Each row comes from the steps of one walk. Every step used is in the known rows, and no mark comes twice. Write the walk behind each row, first mark first.
In the rows, 128 means zero.
Known rows
J R G C: [126  95 116  93 118  70 143 164 176 121 164 101  99 142 174 174 135  69
 142 143 165  94 132  73 123]
R B P W: [118 180 144 131 168 177 148  82  83 147 160 118 112 138 147 112 121 127
 200 137  94 152 106 168 159]
G R B: [151 155 106 149 155 172 161 125  96 117 120 159 132 163 164  75 157  84
 165 153 147 134 152 141 156]
R G: [136 142 127 137 141  84 140 141 159  84 167 131  99 181 159 165 134  95
 130 150 200  93 101  62 171]
K J P G: [102 135 120 131 129 117  81 159 152 123  98 147 114 100  88 175  67 128
  89 128 187 108  80  91 132]
G R B P W: [ 96 180 143 114 204 237 134  90  82 136 144 125 117 134 178  89 131  95
 230 134  95 123 127 188 142]
J P: [126 155 126 132 142 135 158 134 106 163 103 128 116 165 136 188 112 136
 121 143 154 114 108 121 150]
K J P: [125 128 134 122 113 144 127 136 114 171  94 133 132 107 104 168 100 120
  99 124 132 108  92 125 135]
B K J R G C: [142  55 156  51  71  98 104 180 186 117 173  98 144  72 163 114 143  88
 111 110 126  74 143  73  79]
G R B J P: [109 153 111 145 148 194 123 124  92 161  83 140 152 142 136 117 143 126
 169 131  73 135 135 201 109]
B K: [179 135 149 102 105 115 157 144 117 110 144 135 129 160 167 101 151 136
 109 119 167 111 146  83 151]
B K J R: [164  81 163  79  77 106 101 137 147 138 139 117 139  77 130  98 151 134
  65  86 134  87 164 114  87]
J R B: [160 127 121 150 125  90 154 112 116 139 138 127 122 146 131 111 160 130
 117 140 137 145 161 143 119]
R G C: [139 121 107 108 119  92 164 170 152 105 161 124 109 166 179 160 122  57
 167 158 173 113 100  44 176]
B P R G C: [ 59 104  99  90 139 112 140 126 170 117 159  76 120 113 134 196 101 115
 156 131 107 155 118 100 136]
J P W: [115 169 164 123 171 161 144 122  94 152 132 117  98 162 172 171 108 125
 159 132 150  79  86 129 162]
B J P: [110 148 116 135 122 122 125 123 113 172  91 119 121 148 121 187 117 146
 125 113 108 127 102 152 129]
B J R G C: [109  84 111  96 101  56 109 150 181 130 153  92 106 121 160 175 137  80
 148 120 114 112 128 104 104]
P G R B: [124 159  94 162 168 144 117 147 134  66 123 177 112 161 148  80 123  90
 152 157 205 137 141 108 150]
R B P G C: [106 152  74 119 132 131 142 140 123 125 127 136 118 118 111 126  83 102
 185 156 127 204 117 109 145]
G C: [155 132  95 108 101 107 189 155 113 144 125 136 112 151 170 136 117  67
 161 142 151 151 119  71 186]
P G R B K J: [149 116 133 118 121 176  76 163 143  67 133 175 156  92 130  21 131 103
 119 121 167 112 150 105 106]
G R B J P W: [ 97 163 145 140 180 223 115 109  83 158 108 126 130 142 169 106 137 117
 207 124  69  99 113 212 119]
P J R G: [117  94 149 163 126  34 107 111 185  97 148 108  96 146 125 188 150 137
  94 115 140  86 139 120 109]

Which walk is each row?
[ 93  69 176  93 116 133  92 148 179 104 145  92 164  89 104 157 122 187
  60 107 117  75 117 104  83] | B K J P R G
[116 144 172 115 147 170 117 125 104 164 123 120 115 104 140 153  95 113
 138 116 125  72  69 133 147] | K J P W
[118 140 116 121 138 125 135  87 111 166 135 107 124 112 110 136 143 147
 138 131  88 167 160 184  92] | J R B P
[180 112 152 112 102 114 145 125 121 129 150 121 145 139 142  72 176 162
 101 126 125 129 185 142  94] | J R B K
[110 103 129 126 119  46  85 122 187 109 156  96  96 137 142 180 150 122
 113 109 144  88 126 117  99] | B J R G
[161 140 102 167 103 103 147 104 104 137 119 142 132 150 117 100 150 130
 142 124  97 178 125 147 156] | R B J
[ 59 119 122 122 163 101 118  96 175  97 163  85 108 131 110 200 112 154
 120 125 132 138 121 114 127] | B P R G
[102 176 148 108 170 162 133  92 102 144 156 109  90 132 167 155 104 111
 185 120 129 116  96 138 167] | B P W
[ 98 168 105 155 187 180 110 154 122 105  97 161 128 157 133 123 109 119
 150 165 174 123 130 141 118] | J P G R B
[125 146 118 175 130 125 150  70  97 151 106 130 135 129  77 133 131 164
 145 123  43 192 136 187 139] | R B P J
[107 139 125 148 131 107 139  78 114 149 103 120 110 128  99 178 114 151
 134 108  79 159 125 160 148] | B P J
[145  70 176  80  96  90  77 154 192  97 175 105 136  90 138 119 156 129
  74 105 153  52 138  88  74] | B K J R G
[ 81 138 117 122 163 166  68 163 151 111  84 157 120  94 121 152  77  89
 118 128 188  82 104 117 114] | K J P G R
[128 150 112 158 121 134 140 113  92 173  94 130 145 146 102 142 134 160
 139 129  69 163 113 183 126] | R B J P
[137 120 107 173 128 100 173  97 118 112 132 127 133 147 106 109 148 158
 102 135 126 186 150 132 157] | P R B
[102 119  98 104 108 122 105 187 146 142  93 141 123  83 106 165  56  89
 129 138 159 132  84  74 137] | K J P G C
[196 110 150 119  79 145 139 136 108 122 142 151 169 103 113  41 154 140
 103 117 106 139 139 118 130] | R B K J
[130 165 107 138 141 152 158  91  93 153 131 130 128 143 110 125 127 138
 163 142  95 183 128 159 147] | R B P
[106 102 126 155 120 146 134 107 114 157  99 119 165  84  59 132 122 176
  81 124  76 164 124 168 112] | K J P R B
[155 107 132 185 111  68 146  88 120 137 113 130 126 134  95 120 165 157
  99 119  81 154 171 177 115] | P J R B
[177  93 159 151  92  85 140 107 124 127 126 126 152 127 110  76 187 188
  83 105  68 137 196 169  87] | P J R B K
[159 102 127 138  98 102 122 110 129 149 130 130 139  86  98  94 150 117
  96 124 113 140 145 149 103] | K J R B
[ 96 140 112 147 163 186  83 153 132 115  91 168 145  97 104 105 100 106
 134 144 153 115 114 142 103] | K J P G R B
[176 103 156  94  79 126 127 145 126 122 135 144 144 101 134  88 137 126
  91 101 143 102 127  88 138] | B K J
[ 66 172  96 110 185 162  87 131 151  94 118 143  92 130 147 152  83  94
 163 132 190 123 131 118 131] | B P G R
[195 136 139 129 105 136 168 133 100 112 147 148 151 165 145  56 162 152
 120 137 132 145 152 111 145] | R B K
[160 106 135 140 106 120 169 114 116  96 144 120 158 140 121  69 163 191
  89 115 116 167 175 126 129] | P R B K
[167 118 161 111  96 181 132 142  98 161 112 139 181 101 100  86 140 170
 100 126  80 125 129 150 100] | R B K J P
[126 108  99 174 108  85 141  84 122 121 118 118 137 129  91 113 149 171
 109 109  79 198 145 159 137] | P R B J
[102 161 112 143 153 107 112 157 144 115 108 142  95 162 117 190  80 139
 109 150 213 117  96  90 145] | J P G
[139 121 148 126 108 153  90 167 134 113 116 151 164  98  83  87 105 173
  89 128 139 126 114 113  93] | R B K J P G
